Every row comes from one small tree of marks. The marks that hang from a mark follow it in brackets, in alphabetical order. Every link used is in the known rows. Which tree was each row made from?
Known rows:
melo[ruzat]: |   5.5 | -19.3 |  19.3 |   6.8 |  14.2 |  17.9 |  39.3 | -18.6 | -11.1 |   1.2 |   3.3 | -13.2 |  -3.5 |   9.2 |   0.1 | -18.2 |  -7.2 | -26.2 |
ruzat[gitod[govata[melo] kote] rimem]: |   1.8 | -44.1 |  32.6 |   9.5 |  -7.9 |  28.1 |  61.4 | -10.7 |  -7.3 |  22.1 |   6.1 | -28.7 |   7.4 |   5.1 |   5.6 | -16.3 |  -9.4 | -40.2 |
govata[gitod melo rimem[kote]]: |  11.4 | -12.2 |  16.0 | -10.1 |  36.3 |  23.4 |  24.8 |  -3.6 |  13.7 |   6.3 | -14.9 | -28.2 | -21.3 |   3.6 |  -2.9 | -19.1 | -13.9 |   8.4 |
melo[kote ruzat[gitod rimem]]: |  13.4 | -23.6 |   9.8 |  -1.3 |   3.5 |  12.3 |  28.7 | -15.0 | -22.4 |   2.6 |  20.0 |  -9.6 |  13.6 |   8.0 |   9.8 |  14.8 | -13.9 | -26.0 |
ruzat[gitod[govata kote]]: |  -6.7 | -49.5 |  25.1 |  24.0 |   3.4 |   7.4 |  48.5 | -15.0 |  -2.9 |  11.0 |  -3.1 | -10.7 | -16.4 |   0.5 |   3.5 | -19.3 |  -7.6 | -37.6 |
kote[rimem]: |   3.4 |  -5.9 |  10.6 |   8.6 |  15.7 |  19.1 |  24.4 | -15.7 |  -8.3 |   5.8 | -12.7 | -11.9 | -13.3 |   5.6 |   2.5 |  -1.1 | -25.4 |  -5.4 |
govata[gitod melo[kote] rimem]: |   8.5 |  -3.3 |   4.2 |   0.7 |  31.2 |  17.1 |  36.2 |   2.9 |   0.6 |  -5.1 | -13.6 |  -8.5 |   8.4 |  12.7 |  -3.1 |  -6.6 | -26.8 |   0.6 |
govata[gitod[kote] melo[ruzat] rimem]: |  -6.6 | -26.8 |  26.8 |   4.7 |  25.4 |  23.7 |  56.8 | -11.7 |  -3.4 |  -5.0 | -12.9 | -23.6 | -18.7 |  27.5 | -17.5 | -51.4 | -17.2 | -34.3 |
ruzat[gitod]: |   3.4 | -27.7 |  13.7 |   1.2 |  16.6 |  10.3 |  23.5 |  -9.2 |   4.7 |   3.6 |  -0.3 | -10.5 | -19.6 |   2.4 |   5.7 |   1.3 | -11.0 | -20.2 |
rimem[kote]: |  14.6 | -13.5 |  21.4 |  -5.0 |  18.6 |  18.6 |  16.4 | -12.6 |   8.9 |  13.5 |  -6.4 | -18.3 | -13.3 |  -1.1 |   8.3 |  -0.7 |  -4.5 |  -1.4 |
melo[kote ruzat[gitod[govata] rimem]]: |  11.9 | -36.2 |   8.0 |  17.9 |  -2.6 |   8.7 |  44.3 | -17.8 | -32.6 |   9.1 |  24.9 | -10.3 |  23.7 |  -6.5 |  14.0 |   9.2 |  -9.4 | -25.5 |
govata[melo[kote ruzat[gitod rimem]]]: |  14.9 | -22.1 |  15.0 | -12.7 |   2.7 |  25.4 |  40.1 |  -5.3 | -20.2 |   5.6 |  19.2 | -25.2 |  13.3 |  12.5 |   9.3 |  11.2 | -25.0 | -32.2 |
gitod[govata[melo] ruzat[rimem[kote]]]: |  25.5 | -14.0 |  32.3 |  -8.4 |   3.9 |  31.4 |  28.2 |  -5.1 |  -0.1 |  28.9 |   8.0 | -32.4 |  11.6 | -12.4 |  18.1 |   4.3 |  -4.7 |  11.9 |
govata[melo[kote] rimem]: |   9.2 |  -5.1 |   6.9 |   4.9 |  23.9 |  19.7 |  38.9 |  12.4 |  11.2 |  -1.7 | -14.6 | -13.3 |   3.1 |   9.5 |   2.2 |   2.8 | -28.9 | -19.4 |
ruzat[gitod[govata kote] rimem]: |   0.4 | -44.2 |  27.9 |  20.7 |  -6.6 |  13.9 |  49.9 | -20.4 |  -9.1 |  19.4 |   7.4 | -12.5 |   7.1 |   0.2 |   6.3 | -12.4 |   2.9 | -34.5 |
govata[gitod rimem[kote]]: |  10.2 | -12.9 |  11.1 |   0.9 |  37.6 |   9.4 |  13.9 | -12.8 |  12.0 |   3.5 | -14.0 | -13.0 | -20.9 |  -0.2 |  -1.4 | -15.2 |  -1.9 |  14.5 |
gitod[ruzat]: | 10.6 | -4.5 | 22.1 | -2.6 | 17.3 | 13.8 | 14.5 | -7.0 |  8.8 |  4.1 | -5.3 | -2.6 | -7.7 |  4.8 |  6.9 |  1.8 | -9.4 |  1.1 |
gitod[govata[melo rimem] kote ruzat]: |  -2.0 | -27.9 |  31.6 |  19.1 |  14.5 |  19.5 |  50.8 |   6.9 |  17.7 |   7.5 | -19.0 | -18.5 | -17.0 |   5.2 |  -1.6 | -28.3 | -17.8 | -25.1 |
gitod[kote ruzat]: |   1.5 | -13.9 |  34.5 |   1.4 |  10.5 |  15.5 |  24.2 | -10.1 |  11.9 |   5.0 | -12.3 |  -1.9 | -14.2 |  17.5 |   0.6 | -13.1 | -10.8 | -16.8 |
gitod[govata[melo] kote[rimem]]: |  -4.8 | -27.2 |  26.7 |  20.7 |   1.3 |  30.2 |  59.8 | -11.1 | -13.9 |  16.3 | -16.2 | -27.8 |  -9.3 |   8.3 |  -1.6 | -25.2 | -34.9 | -28.6 |
govata[gitod]: |   6.6 |  -8.8 |  14.1 |   2.3 |  22.8 |  14.8 |  28.5 | -22.1 |  -8.3 |   3.3 |  -3.6 |  -2.5 |   6.3 |   8.8 |  -1.6 | -15.1 |  -2.8 |   5.4 |
melo[kote ruzat[gitod]]: |   6.5 | -29.1 |   7.4 |   2.5 |  13.2 |   5.5 |  27.2 |  -9.6 | -15.5 |  -6.0 |  10.2 |  -7.5 | -10.1 |   8.7 |   6.6 |   8.3 | -24.0 | -29.7 |

Write each row's tree:
|  17.4 | -36.7 |  24.3 |  -5.2 |   2.6 |  27.2 |  36.8 |  -7.3 |  -4.3 |  28.9 |  13.3 | -39.5 |  -0.5 | -14.2 |  16.7 |   3.8 |  -6.6 |  -9.8 | => ruzat[gitod[govata[melo]] rimem[kote]]
|   4.5 | -22.4 |   5.2 |  -6.3 |  12.3 |  20.0 |  31.8 |  -2.7 | -25.0 |  -2.6 |   2.2 | -27.9 | -24.5 |  13.7 |   4.4 |  10.1 | -56.4 | -27.1 | => govata[melo[kote[rimem] ruzat[gitod]]]
|   1.0 | -38.6 |  35.5 |  -9.3 |  -1.5 |  31.7 |  53.8 | -14.7 | -10.2 |  10.3 |  11.0 | -34.2 |  -9.1 |  23.0 |  -1.4 | -21.4 | -14.8 | -53.6 | => govata[melo[ruzat[gitod[kote] rimem]]]
|  -4.4 | -11.7 |  24.8 |  -3.1 |  15.1 |  30.6 |  41.5 | -18.7 | -14.3 |   7.1 | -19.0 | -22.3 | -14.6 |  27.3 |  -9.8 | -28.0 | -35.5 |  -9.8 | => govata[gitod[kote[rimem]] melo]
|  20.5 | -28.6 |  29.2 |   1.0 |   1.2 |  34.8 |  52.1 | -16.9 | -20.0 |  26.1 |  15.8 | -42.9 |  14.8 |  -7.5 |  11.2 | -15.5 |  -3.0 | -15.6 | => gitod[govata[melo[ruzat[rimem[kote]]]]]
|  13.9 | -21.3 |  23.0 |   5.1 |  24.5 |  18.6 |  26.7 |  10.1 |  20.6 |  13.6 | -11.7 | -30.0 | -24.7 | -14.6 |   9.7 |  -8.5 | -15.3 |   4.4 | => gitod[govata[melo rimem[kote]] ruzat]
|   8.9 |   4.2 |   4.2 |  -6.3 |  19.0 |  24.8 |  28.6 |  -9.7 | -23.9 |   1.8 | -10.9 | -13.3 |   7.6 |  16.4 |   0.7 |   4.6 | -46.7 |  11.5 | => govata[gitod melo[kote[rimem]]]
|  -0.3 | -39.0 |  30.3 |   1.8 |  -0.7 |  18.1 |  42.0 | -24.2 | -12.6 |   8.0 |  11.8 | -18.3 |  -8.7 |  19.1 |  -0.7 | -17.9 |  -3.6 | -47.6 | => melo[ruzat[gitod[kote] rimem]]
|  20.5 | -16.5 |  25.0 |  -7.3 |   8.4 |  25.3 |  25.8 | -24.6 | -10.7 |  16.8 |  12.8 | -26.7 |   4.8 |   3.0 |   8.7 |  -6.1 |   4.6 | -10.8 | => melo[ruzat[rimem[kote]]]
|  17.6 | -24.6 |  20.1 | -13.6 |   9.6 |  17.2 |  11.1 | -15.2 |   4.3 |  19.4 |   9.5 | -22.9 | -11.1 |  -4.8 |  13.9 |  14.2 |   0.5 |  -4.6 | => ruzat[gitod rimem[kote]]
|  -8.9 | -43.2 |  23.4 |  15.4 |   1.7 |  22.0 |  52.3 |  -7.8 | -12.0 |  13.9 | -12.1 | -31.6 | -30.8 |   5.4 |   0.9 | -17.5 | -39.8 | -35.4 | => ruzat[gitod[govata[melo] kote[rimem]]]
|  -2.0 | -12.9 |  30.1 |  -4.4 |  28.8 |  20.2 |  33.0 |  -0.8 |  17.0 |  -1.9 | -21.3 | -13.3 | -22.0 |  22.8 | -10.3 | -31.3 | -19.0 |  -7.0 | => govata[gitod[kote ruzat] melo rimem]
|   3.6 | -34.5 |   2.4 |  19.4 |  18.2 |   8.8 |  46.9 |  14.0 |   3.7 |   2.3 |  -5.5 | -17.3 |  -6.9 |  -8.2 |   8.1 |   4.7 | -29.9 | -25.6 | => ruzat[gitod[govata[melo[kote] rimem]]]
|  11.3 | -12.2 |  11.0 |  15.8 |  19.1 |  13.0 |  37.9 |  15.9 |   7.5 |   2.1 |  -9.8 |  -9.8 |   4.7 |  -6.0 |   8.9 |   4.4 | -28.3 |  -3.9 | => gitod[govata[melo[kote] rimem] ruzat]
|  -6.8 | -45.1 |  28.3 |   6.5 |   8.4 |  11.9 |  41.6 | -18.4 |  -6.1 |  -0.5 |   1.4 | -16.1 | -32.2 |  19.1 |  -4.2 | -25.1 | -13.3 | -51.3 | => melo[ruzat[gitod[kote]]]
|  18.1 | -31.6 |  27.1 | -23.2 |   8.1 |  30.7 |  29.1 | -11.0 |  -7.0 |  16.6 |  17.5 | -45.6 | -16.6 |   4.2 |   9.8 |  -1.5 | -12.6 | -23.3 | => govata[melo[ruzat[gitod rimem[kote]]]]
|  -8.1 | -57.5 |  27.3 |  25.6 |   1.8 |   8.1 |  56.3 | -20.8 | -16.2 |   6.0 |   5.5 | -17.1 | -22.2 |   4.2 |  -0.3 | -31.0 | -10.1 | -50.1 | => melo[ruzat[gitod[govata kote]]]
|  12.5 | -21.9 |  18.2 |  15.9 |  25.9 |   4.8 |  14.9 |   0.2 |  18.3 |  10.4 | -11.0 | -14.2 | -24.5 | -19.2 |  10.7 |  -3.9 |  -3.9 |  10.7 | => gitod[govata[rimem[kote]] ruzat]
|  -4.3 | -28.5 |  26.9 |  30.6 |  15.5 |   5.3 |  39.7 |  -3.6 |  15.2 |   4.7 | -17.7 |  -3.0 | -16.5 |   0.1 |  -1.0 | -24.2 |  -5.7 | -19.3 | => gitod[govata[rimem] kote ruzat]
|   5.0 |  -4.8 |  12.4 |   3.4 |  36.0 |   5.3 |  12.6 |  -6.8 |  11.4 |  -5.9 | -12.3 |   2.0 | -15.3 |   5.2 |  -2.8 | -12.2 |  -6.0 |  16.7 | => govata[gitod[ruzat] rimem]
|  -0.4 | -17.4 |  31.9 |  -5.4 |  15.3 |  30.0 |  49.1 | -16.0 |  -2.6 |   7.1 | -12.3 | -17.7 |  -0.1 |  25.8 |  -8.9 | -34.5 | -15.9 | -18.0 | => govata[gitod[kote] melo]
| -10.6 | -38.8 |  21.2 |   8.8 |   8.9 |  12.5 |  33.7 | -21.7 | -17.1 |  -0.8 |  -5.8 | -20.8 | -46.6 |  19.8 |  -5.4 | -19.0 | -34.0 | -42.8 | => melo[ruzat[gitod[kote[rimem]]]]
|   4.4 | -35.2 |  37.8 |  14.7 |  -9.1 |  35.4 |  76.7 | -20.4 | -22.7 |  20.0 |   9.9 | -31.9 |  23.2 |  11.8 |   0.2 | -36.0 |  -5.3 | -46.1 | => gitod[govata[melo[ruzat[rimem]]] kote]
|  12.0 |  10.5 |   9.4 | -14.5 |  21.6 |  20.7 |  12.4 |  -4.1 | -17.7 |  -0.2 |  -9.9 |  -8.9 |  -1.4 |  15.6 |   4.3 |  13.0 | -50.2 |  26.0 | => govata[gitod[ruzat] melo[kote[rimem]]]
|  -7.2 | -35.0 |  21.4 |  38.5 |  13.2 |   8.6 |  56.0 |  -8.4 |   8.8 |   6.3 | -18.3 |  -7.5 |  -8.4 |   1.5 |  -4.1 | -32.0 |  -2.6 | -34.4 | => gitod[govata[rimem] kote]
|   2.3 | -11.6 |  36.7 | -13.9 |  17.1 |  25.8 |  32.9 | -10.6 |   3.7 |   4.9 | -11.3 | -13.1 |  -8.7 |  25.5 |  -5.3 | -26.1 | -19.5 |  -3.2 | => govata[gitod[kote ruzat] melo]
|   0.6 | -11.9 |  31.6 |  -2.6 |  18.0 |  12.8 |  21.3 | -20.4 |   1.3 |   2.0 | -10.8 |   2.8 |  -8.8 |  20.8 |  -4.0 | -22.2 |  -7.8 |   2.3 | => govata[gitod[kote ruzat]]
|   6.6 | -39.0 |  18.0 | -10.6 |  29.8 |  18.7 |  28.4 |   4.2 |  13.1 |   1.9 |  -2.1 | -43.3 | -52.9 |   1.2 |   1.1 | -13.7 | -23.3 | -29.7 | => govata[melo[ruzat[gitod]] rimem[kote]]
|   4.5 | -52.4 |  11.5 |  20.2 |  23.3 |   1.1 |  32.6 |  -8.1 |   0.6 |   5.0 |   2.7 | -27.8 | -42.9 | -17.7 |   6.3 | -15.8 |  -6.6 | -23.9 | => melo[ruzat[gitod[govata[rimem[kote]]]]]
|  16.6 | -37.3 |  19.2 |   6.6 |   3.5 |  13.7 |  24.8 | -17.5 |  -6.1 |  25.6 |  13.6 | -24.4 |  -0.7 | -19.0 |  17.9 |   8.2 |   5.5 |  -4.3 | => ruzat[gitod[govata] rimem[kote]]
|   7.3 |  -6.5 |  34.1 |  -6.0 |   8.4 |  18.4 |  22.5 | -26.6 |  -5.0 |  10.3 |   0.1 |   0.3 |  15.0 |  20.6 |  -0.8 | -15.2 |   2.6 |   5.5 | => govata[gitod[kote ruzat[rimem]]]
|  -1.1 | -41.5 |  11.2 |  19.6 |  20.2 |  13.5 |  50.6 |   7.9 |   9.7 |   6.5 |  -6.8 | -26.5 | -22.6 | -10.7 |   3.6 | -13.9 | -17.9 | -29.1 | => ruzat[gitod[govata[melo rimem]]]
|   1.8 | -36.2 |  -0.6 |  24.0 |   6.5 |   2.9 |  35.7 | -14.7 | -37.1 |   0.6 |   6.7 | -12.9 | -14.2 |  -5.6 |   9.2 |   7.5 | -39.7 | -21.0 | => melo[kote[rimem] ruzat[gitod[govata]]]
|   8.0 | -18.2 |   5.8 |  24.4 |  17.2 |  16.8 |  53.8 |  10.3 |   1.4 |   4.9 | -10.5 | -14.3 |  13.3 |  -4.9 |   5.7 |  -3.5 | -24.5 | -18.9 | => gitod[govata[melo[kote] rimem]]
|   7.1 | -43.5 |  15.1 |   8.6 |  24.1 |  14.5 |  35.8 |   8.1 |  16.1 |  13.3 |  -7.4 | -37.4 | -36.8 | -17.3 |   8.6 |  -8.6 | -17.3 | -16.4 | => ruzat[gitod[govata[melo rimem[kote]]]]
|  15.8 | -12.5 |  23.7 |  13.5 |   1.0 |  16.4 |  32.4 | -15.5 |  -8.7 |  18.9 |   9.7 |  -5.5 |  26.7 | -10.2 |  14.3 |   2.6 |   6.2 |   5.5 | => gitod[govata ruzat[rimem]]
|  10.3 | -34.6 |  20.2 |   6.2 |  -0.4 |  26.6 |  52.1 |  -7.2 | -11.3 |  21.3 |  13.4 | -29.3 |  13.9 |  -8.1 |  11.8 |  -1.6 |  -7.6 | -22.4 | => ruzat[gitod[govata[melo]] rimem]
| -12.2 | -59.2 |  19.9 |  34.8 |  13.4 |   1.7 |  56.4 | -11.3 |  -2.5 |  -1.3 |  -4.3 | -17.1 | -35.0 |   1.9 |  -5.5 | -36.1 |  -9.3 | -54.0 | => melo[ruzat[gitod[govata[rimem] kote]]]
|  17.4 |   2.7 |  26.3 | -21.3 |  13.8 |  31.3 |  24.2 | -12.9 |  -6.6 |  12.0 |   6.6 | -15.6 |  21.9 |  11.8 |   4.6 |  -4.7 |  -7.1 |  18.4 | => govata[gitod[ruzat[rimem]] melo]
|  14.8 | -27.3 |  12.0 |   6.1 |  -2.7 |  21.6 |  47.3 |  -1.7 | -17.0 |  17.1 |  14.5 | -19.9 |  29.3 |  -6.2 |  16.0 |  16.7 | -19.4 | -19.1 | => ruzat[gitod[govata[melo[kote]]] rimem]
|  -3.7 | -13.1 |  25.0 |   6.8 |  29.2 |   6.6 |  21.0 | -11.0 |  14.6 |  -4.7 | -19.9 |   2.7 | -22.0 |  18.1 |  -9.4 | -27.1 |  -7.7 |  -0.6 | => govata[gitod[kote ruzat] rimem]
|  -5.9 | -33.6 |  26.5 |  27.3 |  12.8 |  22.0 |  67.3 |   1.5 |  11.0 |   9.6 | -19.4 | -23.2 |  -7.7 |   5.4 |  -5.2 | -36.7 | -14.5 | -40.3 | => gitod[govata[melo rimem] kote]
